Known rows, with every step that occurs
nokon > duro > radi > gupi > govad: [-0.87  0.91 -0.90 -1.70 -1.09 -3.87 -1.35  0.76 -1.29  0.36 -2.52  0.70
  1.15 -2.01 -0.28 -3.69 -2.34 -1.80  2.68 -1.55 -3.84  2.33  2.24]
geza > nokon > duro > radi > doguvir > mipar: [-0.47  1.39  1.86 -0.59  0.41 -0.88 -0.50 -3.62  0.23  1.32 -3.22  0.05
 -1.87  1.51  1.48  2.40 -1.83 -1.65  2.75  1.80  1.78  0.05  3.57]
gupi > gifo: [ 2.01  0.34 -2.97  1.35  2.49  1.81 -2.58  1.01  0.82 -1.58 -1.01 -1.31
  4.39 -2.44 -3.58 -3.92  0.01 -0.91  4.21 -1.88 -2.03 -0.62 -0.15]
geza > gigis > doguvir: [ 1.42  2.97  0.11  2.72 -1.65  2.68  2.55  0.11 -0.02 -2.37  0.03 -0.52
  1.36  4.63 -0.69  0.43  1.70  0.86 -0.76  0.89  3.02 -0.68 -0.91]
geza > gigis: [ 0.23  1.11 -2.03  3.80 -2.38  1.33  0.85  0.22  1.64 -3.54 -0.86 -3.04
  2.04  2.31 -0.94 -1.85  0.29  1.90 -1.87  0.32 -0.47 -2.53 -1.33]
doguvir > gigis: [ 0.62 -0.34 -0.51 -0.61 -0.61  0.51  0.23  0.86  1.47 -0.73 -0.99  0.70
  1.71  0.25 -2.60 -1.81 -0.01  0.83 -3.10  3.79 -3.42 -4.41 -1.89]
gigis > geza > nokon > duro > radi > gupi: [-1.28 -0.70 -0.44 -3.36  1.47 -3.55 -1.05  0.79 -0.19 -0.40 -0.75  1.76
  0.58 -5.43  0.83  0.33  0.09 -1.46 -1.40 -2.09 -2.54  1.60  2.42]
geza > nokon > duro: [-1.07 -0.92 -1.13  1.61  1.12  0.76  0.32 -0.07  0.13  0.57  1.35  0.33
 -2.11  1.34 -1.56  1.81  0.26  1.44  2.24 -0.36  0.70 -0.22 -1.17]
radi > duro > nokon > geza: [ 0.48 -2.90 -1.91  0.41 -0.28  1.68 -1.62 -0.55  0.23  2.78  4.28 -2.17
 -0.69  3.58  2.36  0.55  1.37  1.99 -2.01 -1.29  1.14 -1.91 -2.13]
geza > nokon > duro > radi > gupi > govad: [-1.64  0.68 -0.80 -0.56 -1.14 -3.38 -1.35  0.22 -1.37  1.44 -1.69  1.12
  0.53 -1.66  0.97 -3.11 -2.22 -1.24  2.90 -1.33 -3.05  2.79  2.38]
geza > gigis > doguvir > radi > duro: [-0.25  0.97  1.78  1.93 -1.59 -0.62  1.98  0.99 -0.21  0.12  0.16  0.87
 -2.45 -3.34 -1.53 -0.75  0.41 -2.42 -1.52 -1.48  0.70  1.34 -0.61]
gigis > doguvir > mipar: [ 1.66  1.47  1.89 -0.46 -0.11  1.47 -1.41 -1.92  0.14 -0.63 -3.60  1.01
  0.86  7.00 -0.38  0.97 -0.60 -1.36  3.23  1.95  1.99 -1.36  0.75]
govad > gupi > gifo: [ 1.09  0.55 -3.21  0.53  3.30  2.42 -2.17 -1.63  0.89 -3.29 -1.32 -0.72
  4.98 -1.39 -3.17 -5.05 -0.52 -2.03  3.70 -0.51 -3.34  0.24  0.91]
nokon > geza > gigis > doguvir > radi > gupi > govad: [-1.25  0.38  0.18 -1.39 -1.99 -1.80 -0.67  0.44 -1.09  0.20 -1.43  0.39
  2.28  0.20  1.64 -3.67 -2.09 -0.70  1.74 -1.56 -2.83  2.59  1.69]
nokon > duro: [ 0.46 -0.47 -1.32 -0.62  1.17 -0.39  0.25  0.91  0.26 -1.61 -0.25 -0.49
 -0.81  0.52 -4.11  0.64 -0.03  0.30  1.80 -0.74 -0.79 -1.19 -1.48]
geza > nokon > duro > radi: [-0.33  0.71 -0.53  1.36  0.13 -3.58  0.57 -1.08 -1.06  2.73 -0.09  2.51
 -2.90 -4.31 -1.31  2.45 -1.07 -0.24  0.24 -0.34  1.67 -0.31  1.16]
mipar > doguvir: [ 2.68  1.11 -1.40 -1.88 -0.69  0.38 -0.52  1.83 -0.45  1.24 -0.62 -4.79
  3.22  5.07 -0.48 -1.62 -1.22 -0.91  2.14 -0.77 -2.14  0.85 -2.87]
nokon > geza: [ 0.73 -1.80 -2.77 -0.16 -0.30  0.26 -1.72 -0.06  1.17  1.83  2.41 -1.64
  1.17  5.16  0.41  0.11 -0.34  2.14 -0.39 -0.71 -1.21 -0.36 -1.47]
mipar > doguvir > gigis > geza > nokon > duro > radi > gupi: [-1.36 -0.61  0.19 -4.70  1.41 -3.44 -0.20  1.41 -0.36 -0.16 -0.68  1.08
  0.45 -4.57  1.36  0.17 -0.17 -1.54 -2.12 -0.48 -3.29  1.47  1.47]
mipar > doguvir > gigis > geza > nokon: [-0.54 -1.93  0.74  2.13 -0.53  2.62 -1.07  1.41  0.57  0.40  2.22  1.33
  0.15  3.16  2.95  0.06  1.16  3.29 -1.60  2.55  0.40  1.35 -2.14]
geza > gigis > doguvir > radi > gupi: [-0.38  0.41  0.66 -3.82  0.23 -1.56  0.22  0.29 -0.13 -0.86 -1.93  0.72
  3.93 -4.55  0.25 -0.96 -0.27 -2.45 -1.45 -2.82 -2.68  0.11  2.04]
nokon > geza > gigis: [-0.46 -0.34 -2.62  3.13 -2.16  1.36  0.58 -0.17  1.90 -2.12  1.42 -3.50
  0.96  4.94  0.96 -0.73  0.17  3.33 -2.50  0.38 -0.17 -1.66 -1.62]

Rows
[-1.56 -1.56  0.84  0.46  1.42  1.47  1.03  0.85  0.41 -1.40  2.05  1.34
 -2.90  0.40 -0.17  2.16  1.33  2.49 -0.11  1.72  1.08  1.10 -0.90] -> radi > doguvir > gigis > geza > nokon > duro
[ 1.39 -1.26 -0.66  1.59 -0.55  2.27 -1.21 -0.23 -0.53  1.21  1.82 -1.78
  0.03 -0.93  0.54 -0.90  2.17 -0.18 -1.72 -1.65  1.73 -3.75 -1.94] -> radi > duro > nokon
[-0.30  2.42  0.12 -0.09  0.36 -1.62  2.29 -1.86 -0.45  2.34  0.24 -0.71
 -1.79 -4.01  0.53  2.48 -0.44 -1.03  0.18 -0.25  1.60  1.84  3.26] -> geza > nokon > duro > radi > doguvir
[-0.88 -2.20  0.57  3.00 -0.49  2.61 -1.35  0.92  1.02 -0.08  2.12  2.61
 -0.03  1.90  2.33  0.10  1.46  3.66 -2.15  2.52  0.55  0.52 -1.52] -> doguvir > gigis > geza > nokon
[ 0.35  0.07  1.06 -0.34 -1.11 -1.72  0.47  1.87 -0.43  1.83 -0.16 -1.20
 -1.52 -3.10 -1.43 -1.72 -1.02 -3.31 -0.14 -2.30 -1.84  2.09 -1.52] -> mipar > doguvir > radi > duro
[-1.34 -2.19  0.45  0.92  1.26  1.24  0.23  1.26  0.40 -1.54  1.85  2.07
 -2.75  0.85 -0.89  1.73  1.18  2.81 -0.06  1.61  0.78  0.21 -1.81] -> doguvir > gigis > geza > nokon > duro
[ 0.33  0.65  2.04  1.16 -0.90  2.62 -0.33 -2.37  0.25 -1.17 -1.37 -0.47
 -1.36  7.73  2.24  1.46  0.49 -0.06  0.85  2.21  3.89 -1.98  0.06] -> radi > duro > nokon > geza > gigis > doguvir > mipar
[-0.49 -0.86  0.58 -4.16  0.44 -0.77 -0.14 -0.43 -0.54  0.26 -0.20  0.31
  3.50 -3.68  2.17 -0.03  0.27 -1.34 -2.27 -2.89 -1.38 -0.85  1.65] -> duro > nokon > geza > gigis > doguvir > radi > gupi
[ 0.62  1.43  0.20  2.68 -1.54  3.27  2.52 -0.31 -0.25 -0.96  2.74 -1.14
 -0.79  5.47  1.64  1.34  2.54  1.57 -2.07  0.64  4.37 -0.61 -1.48] -> radi > duro > nokon > geza > gigis > doguvir
[ 1.20 -1.74  0.63  0.79 -0.61  1.16 -1.08 -0.56 -1.11  2.15  1.31 -0.43
 -0.02 -4.25  0.46 -0.52  1.29 -0.78 -1.98 -2.35  1.96 -3.76 -1.34] -> doguvir > radi > duro > nokon
[ 0.26  1.60  1.78 -1.69  0.46 -1.39 -0.51 -3.11  0.26  0.27 -3.98 -0.41
 -1.26  1.10  0.26  1.78 -1.95 -2.23  2.60  1.55  1.05 -0.45  3.44] -> nokon > duro > radi > doguvir > mipar
[-0.29  1.30  0.82 -2.03  0.09 -1.22  2.75 -0.41  0.63  0.25 -0.70  0.67
 -0.99 -3.84 -1.50  0.60 -0.25 -0.31 -3.50  4.11 -1.63 -2.43  0.96] -> nokon > duro > radi > doguvir > gigis
[-0.64  0.23  1.51  1.58 -1.47 -0.61  1.85  0.81 -0.08  0.77  1.30  0.64
 -2.98 -2.07 -0.59 -0.17  0.34 -1.72 -1.88 -1.45  0.89  1.70 -0.76] -> nokon > geza > gigis > doguvir > radi > duro
[ 1.15  1.46 -0.11  2.20 -1.41  3.44  2.12 -0.67 -0.34 -0.99  2.28 -0.99
  0.73  6.03  1.61  1.63  2.21  2.27 -1.70  0.81  4.46 -1.48 -1.38] -> duro > nokon > geza > gigis > doguvir
[-0.39  0.64  2.67 -0.74  0.53 -0.56 -0.92 -2.74  0.27 -0.04 -2.83  0.80
 -2.04  1.47  2.06  2.43 -1.23 -0.89  2.04  2.00  2.20  1.01  3.29] -> gigis > geza > nokon > duro > radi > doguvir > mipar
[ 1.94 -0.09  1.11 -2.70 -0.78 -1.93 -0.42  0.70 -1.25  2.71 -1.76 -0.88
  2.90 -2.78 -1.20 -0.84 -2.75 -1.83  1.18 -2.17 -1.56  0.06 -1.13] -> mipar > doguvir > radi
[-0.33  0.02  0.89 -0.16  0.20 -3.17  0.97  0.41 -1.23  1.67  0.31  2.62
 -3.23 -3.54 -0.29  2.39 -0.73  0.44 -1.20  1.50  1.40  0.52 -0.02] -> mipar > doguvir > gigis > geza > nokon > duro > radi
[-0.95 -2.03 -0.02  1.39  1.27  1.15 -0.29  1.14  0.18 -1.33  1.90  1.46
 -2.40  1.25 -0.79  1.83  1.10  2.55  1.21  0.00  1.33  1.21 -1.54] -> gigis > geza > nokon > duro
[-1.02 -1.93  0.63  0.03  1.20  1.26  0.53  1.77 -0.02 -1.12  1.97  0.77
 -2.59  2.12 -0.27  1.69  0.85  2.42  0.53  1.62  0.56  1.04 -2.48] -> mipar > doguvir > gigis > geza > nokon > duro
[-0.36 -0.54 -1.04 -2.65  3.90 -0.45 -1.67  1.90 -0.05 -1.61 -0.51  0.38
  2.43 -6.25 -0.32 -2.62  0.18 -1.68  1.95 -0.97 -3.07  1.82  1.28] -> mipar > doguvir > gigis > geza > nokon > duro > radi > gupi > gifo
[-0.20  1.67  0.90 -0.27  0.47 -1.31  1.89 -0.99 -0.39  0.95  0.63  0.07
 -1.95 -4.05  1.07  2.50  0.17 -0.28 -0.59  0.00  2.06  2.79  2.98] -> gigis > geza > nokon > duro > radi > doguvir
